Each row comes from the steps of one path. Every step used is in the known rows, and no mark comes twice. Write the path behind each row, first mark first.
(in the rows, 128 means zero)
Known rows
kalakag pefa: [109 160 127 151 100 127 157 124 146 151 130 153  91  81 137 100 132 107
  91 101  99 138 143 115 134 142 179 154 133 152  97 157 148 170]
sepog pefa: [117 138 144 116 103 117 158 152 141 169 151 159  98  76 105 100 131 170
 118 112 153 122 113 114 134 176 162 155 153 136 107 118 148 174]
filob kalakag pefa lokor: [107 179 129 161  64  87 177 129 129 136 163 167 119 140 171 152 158 108
  79 161  89 112 138 158 144 114 226 173  85 114  90 179 149 171]
konur pefa: [ 93 143 169 140 146 102 148 153 146 172 144 135 102 111 108 108 125 100
 162  92 136 154 121 126  94 149 167 132 102 124 139 139 131 176]
filob kalakag pefa sepog niros: [102 139  85 115  75 167 141 107 106 155 121 106 115 137 160  81 159 136
 133 117 105  82  99 161 155 145 191 149 187 155 119 155  82 123]
sepog pefa lokor: [109 151 128 141  86 104 173 143 131 145 171 171 125 138 134 160 145 141
 105 163 131 118 112 134 147 147 208 168 112 134 104 150 159 180]
danas lokor pefa sepog: [ 98 110  81 115 117 177 159 158 103 122 151 166 127 134 102 153 130 130
 127 125 125 126 117 106 161 133 153 143 153 145  85 167 121 129]
sela pefa bekun filob kalakag: [126 171 171 130  78 101 157 166 138 108 174 121 131 113 162 119 166 165
 122 135  54 108 159 133  86  93 112 179  63  72 134 176 116 138]
binome pefa: [146 144 138 117  97  91 122 148 150 124 125 121 137  94 123 135 127 131
 146  77 123 123 122 149 107 162 163 140 135 155 104 124 145 118]
binome danas: [135 114 132 101 111 127 147  87 123 126 132 136 157 116 114 151 116 119
  99 119 154 132 116 128 147  94 152 108 110  92 129 115 148 128]
kalakag pefa binome danas lokor: [102 140 104 149  55 127 207 101  97 156 126 128 129 105 144 183  72  80
  73 159 168 167 131 134 150  75 170 145 108  81 140 105 129 140]
sepog niros sela pefa bekun: [128 128 155 111 120 152 137 122 139 129 146 121 126 124 146 148 173 158
 149 102  41 126 140 112  80 204 134 184 110 168 125 143  88 125]
filob bekun pefa binome danas lokor: [ 93 128 104 133  60 123 210 105  98 147 131 127 136 114 141 179  74  87
  83 166 155 168 126 135 137  81 147 134 115  80 151 107 124 141]
pefa bekun: [131 116 149 103 159 134 116 111 139 142 159 154 149 153 128 161 145 143
 128 121  68 102 142 109  94 166 128 148 119 145 105 162  90 116]
pefa lokor danas: [ 89 174 106 132 106  75 166 114 101  87 157 162 173 141 150 200 135 113
 112 144 101 121 119  99 134  88 138 121 110  99 104 138 166 119]
bekun pefa konur: [113 133 123 108 138 131 185 149 116 168 109 189 106 118 155 139 118 115
 177  68  89 134 117 123 169 148 139  79 151 184 106 192 148 193]
filob bekun pefa: [ 89 124 122 106 109 111 169 151 152 127 139 147 108 108 133  90 132 134
 126 104  74 150 121 119 102 159 124 116 145 148 129 159 140 171]
konur pefa binome danas lokor: [ 93 132 120 145  73 121 205 108  95 162 134 121 133 117 134 185  70  77
  98 158 180 172 125 139 136  77 164 138  97  73 157 101 124 144]
binome danas lokor pefa: [ 93 117 118 116  73 150 146 149 124 133 150 155 172  91 123 191 108  90
  78 133 123 168 123 116 153 134 160 143 127 134 114  83 159 152]
sela pefa bekun: [113 114 174 100 145 129 147 137 144 136 158 146 123 118 132 146 168 139
 136 101  50 118 158 102  75 189 134 168 101 168 108 159  89 138]
niros sepog: [140 105 100 120 149 165 149 100 137 102 158 134 144 127 152 148 111 153
 164 161 138 137 147 144 135 138 158 159 142 135 120 201 139 106]
bekun pefa: [ 97 122 131 114  98 117 171 162 149 124 138 147  98 125 130  99 105 152
 137  79 109 173 102 122 113 158 130 102 129 159 135 149 159 173]
sela pefa: [103 126 165 124 109 121 169 160 138 121 126 121  91  76 135 105 159 121
 139  98 102 150 152 115 102 162 135 157 103 158 133 126 124 159]
lokor pefa sepog niros: [100 110  77  96  90 187 116 125 107 141 124 114 146 144 137 116 148 136
 141 118 110  97  90 145 160 165 171 142 197 186 131 137  88 121]
sepog pefa binome: [123 124 109 107  74  74 199 142  99 180 130 176  76  95  96 147  78 162
 101 132 175 120 130 112 120 145 159 174 123 133 145 170 112 168]
kalakag pefa bekun filob: [120 172 135 166 107 163 156 154 160 109 178 132 135 123 144 130 133 142
 120 122  37 140 159  80  99 109 119 190  92 131 132 202 141 170]
filob kalakag pefa: [113 177 144 142  72  93 161 128 137 157 137 154  89  76 155  90 151 121
  81 112  91 114 148 144 127 125 186 160 113 108  89 160 138 160]
lokor danas binome: [ 85 141 107 123 109 106 131 115  89  76  94 112 109 140 132 156  90  98
 110 102 165  77 147  82  84  72 133 146  80  74 127 107 152 142]
lokor pefa kalakag: [ 88 114 105 110  94  93 120 142 139 144 124 176 156 148 142 146 138  90
 119  90  83 110 122 140 117 173 133 159 147 138  82 130 144 121]
bekun filob kalakag pefa binome: [123 165 108 138  42  68 207 141 103 158 133 162  74  94 138 137  88 132
  78 135 119 121 161 126 113  89 163 188  85 104 145 215 113 168]
filob bekun pefa lokor danas binome: [ 65 148  97 127  92  93 157 121  95  73 112 128 112 155 145 168 101  89
  98 119 134  75 144  88  80  80 155 153  71  80 123 131 161 165]
pefa binome danas lokor: [110 127 106 143  66 129 198 101  88 147 128 120 143 122 140 193  71  88
  86 170 179 161 128 138 148  70 151 134 108  74 151  96 123 125]
lokor pefa binome: [118 109  96  97  74  84 167 155  97 154 128 182 115 109 100 187  75 130
  86 128 135 134 140 109 121 137 147 167 111 154 146 173 113 157]

Write each row's path
[134 116 113  98  54 109 193  90 100 136 111 127 120  97 121 166  98 129
  97 117 156 144 121 134 129 109 163 154  95 111 170 131 118 141] => sepog niros sela pefa binome danas
[122 155 111 123  53  57 200 126  97 172 121 172  69  95 132 139  91 130
  74 131 128 114 157 136 114 107 175 177  98 111 132 200 104 157] => filob kalakag pefa binome
[ 98 136 116 136  71 106 148 123 136 131  96 115 115 139 172 111 167 110
 159  84  74 122 120 158 100 182 123 183 135 132 115 117 123 109] => sepog niros sela pefa kalakag
[134 182 154 138  59 121 148 156 132 106 163  96 133 120 178 115 173 176
 134 139  48 111 144 145  92 108 115 192  74  74 148 162 112 125] => sepog niros sela pefa bekun filob kalakag
[119 126 118 100 144 143 147 151 110 171 117 207 147  94 142 180 135  94
 152  87  82 111 133 113 186 154 150 110 157 191  88 174 143 179] => lokor pefa konur
[158 158  85 149  76 176 107 100 119 113 102  75 130 142 156 133 136 167
 156 131 111 142  93 155 138 159 128 161 145 132 163  98 125 103] => sepog niros sela
[ 77 119 106 113  97  76 158 129 149 142 119 163 124 157 157  95 141  97
 137  86  67 116 119 149  95 167 117 137 156 122  96 154 136 130] => filob bekun pefa kalakag
[ 89 113  73 111  81 197 127 125 100 145 125 105 147 144 144 124 140 122
 140 131 117 107  89 146 164 156 172 147 198 175 132 121  88 121] => danas lokor pefa sepog niros
[108 136 114 120 128 156 162 155 102 174 118 193 155  95 157 195 124  74
 146 108  90 128 135 119 192 142 155 112 158 179  90 150 143 176] => danas lokor pefa konur
[103 118  89 115  58  97 182 157  89 157 132 171 120 110 116 201  64 110
  80 147 143 148 140 115 126 125 149 172 113 141 149 150 111 152] => danas lokor pefa binome
[129 156 135 153 121 164 143 156 152  97 179 117 154 146 140 146 131 154
 137 136  51 137 151  85  95 104  93 174  88 120 147 189 132 149] => pefa bekun filob
[120 149 158 114 121 111 140 113 145 161 167 170 122 118 146 134 162 139
  97 110  41  93 157 121  92 164 169 171 111 132  78 182  98 139] => filob kalakag pefa bekun
[ 79 133 138 137 122  71 144 130 145 176 119 155 121 157 139 108 134  75
 162  77 107 118 119 153  89 158 148 148 126 106 104 143 128 134] => konur pefa kalakag
[ 91 114  77  98  92 177 144 117 111 142 122 103 124 153 148  81 151 143
 156 115  96 100  85 149 144 161 161 126 201 176 141 155  81 127] => filob bekun pefa sepog niros
[118 135 148 117 148 133 182 147 111 164 103 171 106  81 160 143 154  94
 180  80  85 117 150 119 161 149 144 116 134 183 103 175 126 183] => sela pefa konur
[ 72 146 113 130  90  95 156 128  90  69 104 119 105 144 145 174 108  88
 104 113 148  79 153  88  84  80 161 166  53  84 124 119 157 161] => sela pefa lokor danas binome
[118 141  99 131  70  80 198 123 103 168 117 172  71  98 121 144  79 120
  83 124 136 129 153 119 119 121 172 174 111 142 136 198 107 167] => kalakag pefa binome
[ 98 115  97 108  93 181 144 122 104 138 116  90 116 134 149  91 164 137
 163 111 110 102 100 148 144 161 166 149 182 179 142 139  76 122] => sela pefa sepog niros
[130 153 123 141  82  84 147 143 137 113 153 144 152 152 147 184 143 113
 125 137 110 118 120 161 128 141 209 158 102 147  99 152 155 142] => binome pefa lokor
[ 82 180 117 127  94  69 179 123 107 105 165 177 157 116 138 186 137 134
 106 138 115 118 110  92 137 112 157 133 121 104  94 132 176 140] => sepog pefa lokor danas
[110 125 103 136  64 139 214  99  95 152 144 133 138 102 141 190  68 109
  93 173 191 164 128 138 154  90 172 155 120  81 141 120 133 134] => niros sepog pefa binome danas lokor
[118 155 153 151 110 160 161 173 158  93 175 114 136 119 143 134 146 150
 141 121  38 146 162  79  85 118  96 190  79 134 149 187 130 167] => sela pefa bekun filob
[ 91 141 113 136  89 101 181 144 139 116 166 162 132 162 154 153 146 117
 111 159  77 139 116 140 125 137 181 140 109 139 119 180 150 178] => filob bekun pefa lokor
[ 68 152 114 136 103  89 152 123  92  87 111 125 110 157 135 177  93  83
 114 109 159  82 142  89  81  75 174 155  55  73 127 124 159 167] => konur pefa lokor danas binome
[ 79 117 102 120  71 105 140 130 129 149 124 167 171 145 151 167 124  68
 103 107 100 127 118 146 130 150 145 155 144 112  85 103 149 118] => binome danas lokor pefa kalakag
[119 106 108  82  77  86 203  97 110 143 129 164 125 107 107 160  80 125
  82 118 151 138 120 126 124  96 156 124 105 102 152 162 131 156] => filob bekun pefa binome danas
[113 137 109 152  52 134 208 109  93 134 122 109 125 106 144 191  81 101
  96 159 167 179 130 135 139  87 146 155  94  77 158  91 128 131] => niros sela pefa binome danas lokor
[ 69 174 104 120  94  67 185 124 112  86 164 172 164 134 154 178 137 115
 112 134  77 133 113  95 120 103 139 114 117 111 106 151 171 137] => filob bekun pefa lokor danas
